Every row comes from one small tree of marks. The marks that hang from a mark follow it in brackets, in the order of their numbers. Every link used is in the known rows. Which tree was each row made from?
Known rows
K921[K195[K381[K253] K890]]: | -0.16 |  0.17 | -1.00 | -2.16 | -0.52 |  2.83 |  1.68 |  0.62 |  4.99 | -0.09 | -1.78 |  1.11 |  0.62 | -4.28 | -1.13 |  1.46 |  3.98 |  1.74 |
K381[K253[K82[K456[K20]]]]: |  2.68 |  2.20 | -2.20 |  0.91 | -0.85 |  2.60 |  6.82 | -2.51 | -1.25 | -1.55 | -1.14 | -0.89 |  1.13 |  2.85 | -1.34 | -0.75 |  0.56 | -0.54 |
K890[K195[K381[K253[K82[K456]]] K921]]: | -0.74 |  6.05 | -3.63 | -2.41 |  0.34 |  1.46 |  4.82 | -2.58 |  0.52 | -2.90 |  0.66 | -2.10 | -4.22 |  0.27 | -3.55 |  0.42 |  0.57 |  0.43 |
K456[K82]: |  0.38 |  2.94 | -1.55 | -0.79 | -0.11 | -0.74 |  0.81 |  0.49 | -0.45 |  1.08 |  2.13 | -0.16 | -0.50 |  2.82 | -1.30 | -1.75 |  0.34 | -0.47 |
K82[K253 K456[K20[K890]]]: |  5.44 |  2.86 | -2.79 | -1.23 |  1.02 |  2.22 |  5.95 | -0.64 |  2.27 | -1.10 | -3.50 | -1.32 |  1.61 |  3.97 | -1.58 |  0.71 | -3.38 | -0.03 |
K20[K890[K195[K381[K253[K82]] K921]]]: | -0.15 |  5.94 | -3.99 | -2.17 | -0.30 |  0.49 |  2.05 | -1.41 | -1.26 | -1.48 |  2.03 | -1.28 | -3.58 | -0.60 | -2.25 |  1.66 | -3.55 |  0.54 |
K20[K456 K890[K195[K921]]]: |  2.48 |  6.09 | -4.25 | -2.88 |  1.70 |  0.18 | -0.44 | -0.63 | -3.18 | -1.55 |  0.98 |  0.02 |  0.07 | -0.27 | -0.85 |  0.77 | -3.21 | -1.10 |
K921[K195[K381 K890]]: |  0.86 |  0.83 | -0.57 | -3.21 |  0.12 | -0.07 | -0.10 |  1.48 |  5.81 | -0.78 | -1.68 |  2.25 | -0.48 | -4.13 | -0.17 |  0.41 |  3.38 |  2.10 |
K921[K195[K381[K253[K82[K456]]] K890]]: |  0.44 |  2.23 | -1.90 | -1.92 |  0.58 |  2.52 |  5.23 | -0.75 |  4.96 | -2.51 | -2.90 |  2.14 |  0.67 | -2.37 | -1.29 |  0.99 |  4.03 |  1.65 |
K890[K195[K381[K253] K921]]: | -1.41 |  4.00 | -2.73 | -2.64 | -0.72 |  1.78 |  1.21 | -1.25 |  0.40 | -0.51 |  1.81 | -3.10 | -4.31 | -1.58 | -3.50 |  0.77 |  0.50 |  0.50 |
K381[K253[K82[K456]]]: | -0.57 |  1.67 | -1.58 |  1.60 |  0.42 |  3.14 |  6.22 | -2.67 | -1.08 | -1.99 | -1.32 | -0.24 |  1.25 |  2.01 | -1.14 |  0.77 |  0.72 | -0.62 |
K381[K195[K890 K921] K253[K82]]: | -3.15 |  5.97 | -2.32 | -1.37 | -1.64 |  2.51 |  4.02 | -2.80 | -2.04 | -0.74 |  1.49 | -2.06 | -0.21 | -0.25 | -2.34 |  0.79 |  1.09 | -1.43 |
K20[K456]: |  0.99 |  1.32 | -1.22 |  0.43 |  1.29 |  1.82 |  0.65 | -0.24 | -0.61 | -0.40 | -0.54 |  0.81 |  1.87 |  0.26 |  0.84 | -0.98 |  0.44 | -0.89 |
K456[K20[K890[K195[K381]]] K82[K253]]: |  4.81 |  7.42 | -5.47 | -2.71 | -0.78 | -1.76 |  3.60 |  1.49 |  2.96 |  1.69 |  2.00 | -2.39 | -2.04 |  4.60 | -2.92 | -1.80 | -2.17 |  0.36 |
K20[K456 K890]: |  2.65 |  2.38 | -2.33 | -0.13 |  1.68 |  1.90 |  0.10 |  0.34 | -1.10 | -0.80 | -0.86 |  1.99 |  2.77 |  0.44 |  0.79 |  0.83 | -3.36 | -0.84 |
K195[K381[K253[K82]] K890 K921]: | -2.09 |  3.63 | -2.05 | -2.29 | -1.40 |  4.90 |  3.17 | -2.22 |  1.48 | -1.27 |  0.88 | -1.65 | -5.45 | -1.90 | -1.96 | -0.24 | -1.36 |  0.81 |
K890[K195[K381[K253[K82]] K921]]: | -1.90 |  5.29 | -3.05 | -1.84 | -0.77 |  0.62 |  2.62 | -2.20 | -0.68 | -1.19 |  2.53 | -2.76 | -4.82 | -0.96 | -2.52 | -0.03 |  0.26 |  0.50 |
K195[K921]: | -0.08 |  1.71 | -0.32 | -2.55 | -0.27 |  1.22 | -0.47 | -1.47 | -2.69 | -0.50 |  1.04 | -1.79 | -2.77 | -0.93 | -0.60 | -0.21 | -2.20 | -0.10 |
K890[K195]: | -0.11 |  2.65 | -1.75 | -0.69 |  0.18 | -2.98 | -0.20 |  0.24 |  0.02 | -0.44 |  1.13 | -0.54 | -0.49 |  0.11 | -1.22 |  0.12 |  2.06 | -0.13 |
K82[K456]: |  1.60 |  1.06 | -0.76 | -0.65 |  1.58 |  1.19 |  2.96 | -0.68 |  1.60 | -2.35 | -2.62 |  0.90 |  0.85 |  1.70 | -1.44 |  0.65 |  0.43 | -0.12 |

Write each row's tree
|  4.41 |  3.32 | -1.76 | -0.34 | -0.10 | -1.19 |  5.35 | -1.60 | -0.32 | -2.75 | -1.28 |  0.61 | -0.14 |  3.36 | -0.14 | -2.29 | -0.13 | -0.04 | -> K253[K82[K456[K20]]]
| -1.51 |  2.15 | -1.68 | -3.07 | -1.41 |  6.14 |  1.66 | -1.21 |  2.73 | -0.46 |  0.11 | -2.09 | -4.83 | -2.62 | -2.98 |  0.67 | -1.07 |  0.77 | -> K195[K381[K253] K890 K921]
|  4.96 |  7.04 | -5.28 | -2.20 | -0.71 | -2.29 |  3.40 |  0.98 |  0.05 |  1.84 |  2.18 | -2.57 | -0.09 |  5.15 | -2.42 | -1.69 | -2.08 | -0.48 | -> K456[K20[K890[K195]] K82[K253]]
| -0.93 |  4.32 | -2.47 | -2.73 | -0.34 |  5.76 |  5.36 | -2.71 |  2.62 | -2.94 | -1.02 | -1.00 | -4.83 | -0.67 | -2.99 |  0.21 | -1.12 |  0.76 | -> K195[K381[K253[K82[K456]]] K890 K921]
| -0.71 |  1.55 | -1.39 | -1.47 | -0.53 |  1.67 |  3.06 | -0.31 |  3.87 | -0.81 | -1.04 |  1.51 |  0.04 | -3.60 | -0.22 |  0.60 |  3.63 |  1.79 | -> K921[K195[K381[K253[K82]] K890]]
|  1.56 |  7.61 | -5.72 | -0.88 |  2.45 | -0.03 |  2.91 |  0.56 | -0.33 |  0.70 |  1.44 | -0.61 |  2.09 |  3.90 | -1.44 | -0.27 | -1.64 | -1.46 | -> K20[K456[K82[K253]] K890[K195]]
|  1.12 |  5.38 | -4.27 | -0.67 |  1.04 |  0.31 |  4.51 | -0.79 |  2.02 | -2.80 | -0.62 |  0.90 | -0.62 |  1.44 | -2.83 |  2.34 | -1.42 |  0.45 | -> K20[K890[K195[K381[K253[K82[K456]]]]]]
| -1.21 |  5.06 | -1.31 | -3.49 | -0.84 |  0.31 |  0.28 | -0.60 |  0.32 | -0.62 |  0.63 | -1.07 | -0.90 | -0.92 | -2.25 |  0.58 |  0.81 | -0.92 | -> K381[K195[K890 K921]]
|  1.48 |  8.09 | -5.85 | -1.45 |  2.44 |  0.56 |  3.04 |  1.14 |  2.79 |  0.49 |  1.31 | -0.43 | -0.04 |  3.28 | -2.04 | -0.36 | -1.84 | -0.43 | -> K20[K456[K82[K253]] K890[K195[K381]]]
|  1.74 |  5.25 | -4.03 | -0.34 |  2.28 |  2.67 |  3.11 |  0.26 | -0.49 |  1.14 |  0.45 | -0.05 |  2.47 |  3.81 | -0.26 | -0.38 | -3.49 | -1.26 | -> K20[K456[K82[K253]] K890]
| -1.25 |  2.52 | -2.51 | -0.40 | -0.50 |  0.61 |  1.56 |  0.09 |  2.87 | -0.02 |  0.89 | -1.49 | -1.85 | -0.74 | -2.77 |  1.09 |  2.45 |  0.51 | -> K890[K195[K381[K253]]]
| -2.02 |  1.91 | -1.75 |  0.31 | -1.15 |  3.65 |  3.71 | -0.80 |  4.14 | -0.81 | -0.09 |  0.16 | -2.72 | -0.92 | -1.29 | -0.04 |  0.79 |  0.92 | -> K195[K381[K253[K82]] K890]
| -2.90 |  3.97 | -1.47 |  1.82 | -1.10 |  0.62 |  4.43 | -1.81 | -1.70 |  0.11 |  1.13 | -1.13 |  2.77 |  1.24 | -1.24 |  1.15 |  2.52 | -1.53 | -> K381[K195 K253[K82]]
| -0.40 |  2.77 | -1.13 | -4.23 | -0.76 |  2.78 | -0.20 | -0.25 |  3.60 | -1.21 |  0.16 | -0.82 | -5.99 | -2.52 | -1.97 | -0.46 | -1.72 |  1.26 | -> K195[K381 K890 K921]
|  6.83 |  4.89 | -4.01 | -3.03 |  0.30 | -1.15 |  3.18 |  0.82 |  3.85 | -2.64 | -1.99 |  0.78 | -0.85 |  2.37 | -3.11 |  0.22 | -1.35 |  0.84 | -> K82[K456[K20[K890[K195[K381]]]]]
| -1.46 |  0.46 | -1.37 | -0.56 | -1.18 |  4.95 |  2.09 |  0.14 |  5.39 |  0.15 | -0.99 | -0.24 | -2.15 | -1.60 | -2.35 |  0.91 |  1.07 |  0.85 | -> K195[K381[K253] K890]
|  5.90 |  4.19 | -3.58 | -2.55 | -1.39 | -2.64 |  0.32 |  1.52 |  2.24 | -0.31 |  0.60 | -0.12 | -1.72 |  0.77 | -1.73 | -0.48 | -1.99 |  0.82 | -> K456[K20[K890[K195[K381]]]]
|  2.36 |  5.14 | -4.21 | -1.37 |  1.81 | -0.13 |  0.08 |  1.18 |  2.11 | -1.36 |  0.05 |  1.68 |  0.17 | -0.13 | -0.96 |  0.86 | -1.59 | -0.03 | -> K20[K456 K890[K195[K381]]]
|  4.12 |  2.05 | -1.89 | -0.74 |  0.72 |  2.23 |  6.41 | -1.06 |  2.64 | -0.80 | -3.23 | -2.38 |  0.82 |  3.79 | -1.52 | -0.75 | -0.32 | -0.05 | -> K82[K253 K456[K20]]
| -1.96 |  3.08 | -1.35 | -1.37 | -1.07 |  4.02 |  3.10 | -2.54 | -0.75 | -0.89 |  1.53 | -2.43 | -4.90 | -1.19 | -1.43 | -0.19 | -1.97 |  0.79 | -> K195[K381[K253[K82]] K921]
|  5.32 |  5.97 | -4.36 | -3.63 |  0.99 |  0.99 |  5.51 | -1.43 |  0.36 | -1.72 | -1.94 | -3.12 | -0.72 |  3.24 | -2.94 |  0.62 | -3.49 | -0.22 | -> K82[K253 K456[K20[K890[K195[K921]]]]]
| -1.80 |  5.22 | -2.67 |  0.40 | -0.17 |  2.40 |  6.94 | -1.95 |  1.68 | -2.11 | -1.57 |  0.29 |  2.86 |  2.03 | -2.92 |  1.58 |  3.41 | -1.53 | -> K381[K195[K890] K253[K82[K456]]]
|  5.69 |  4.07 | -2.59 | -0.85 |  0.25 | -1.14 |  4.90 | -1.14 | -0.69 | -3.00 | -1.49 |  1.44 |  0.49 |  3.51 | -0.14 | -0.98 | -2.89 | -0.03 | -> K253[K82[K456[K20[K890]]]]
|  2.84 |  8.75 | -5.63 | -3.61 |  1.56 | -0.48 |  0.34 | -0.11 | -3.63 | -0.60 |  2.90 | -0.14 | -0.32 |  2.22 | -2.03 | -0.88 | -2.92 | -1.44 | -> K20[K456[K82] K890[K195[K921]]]
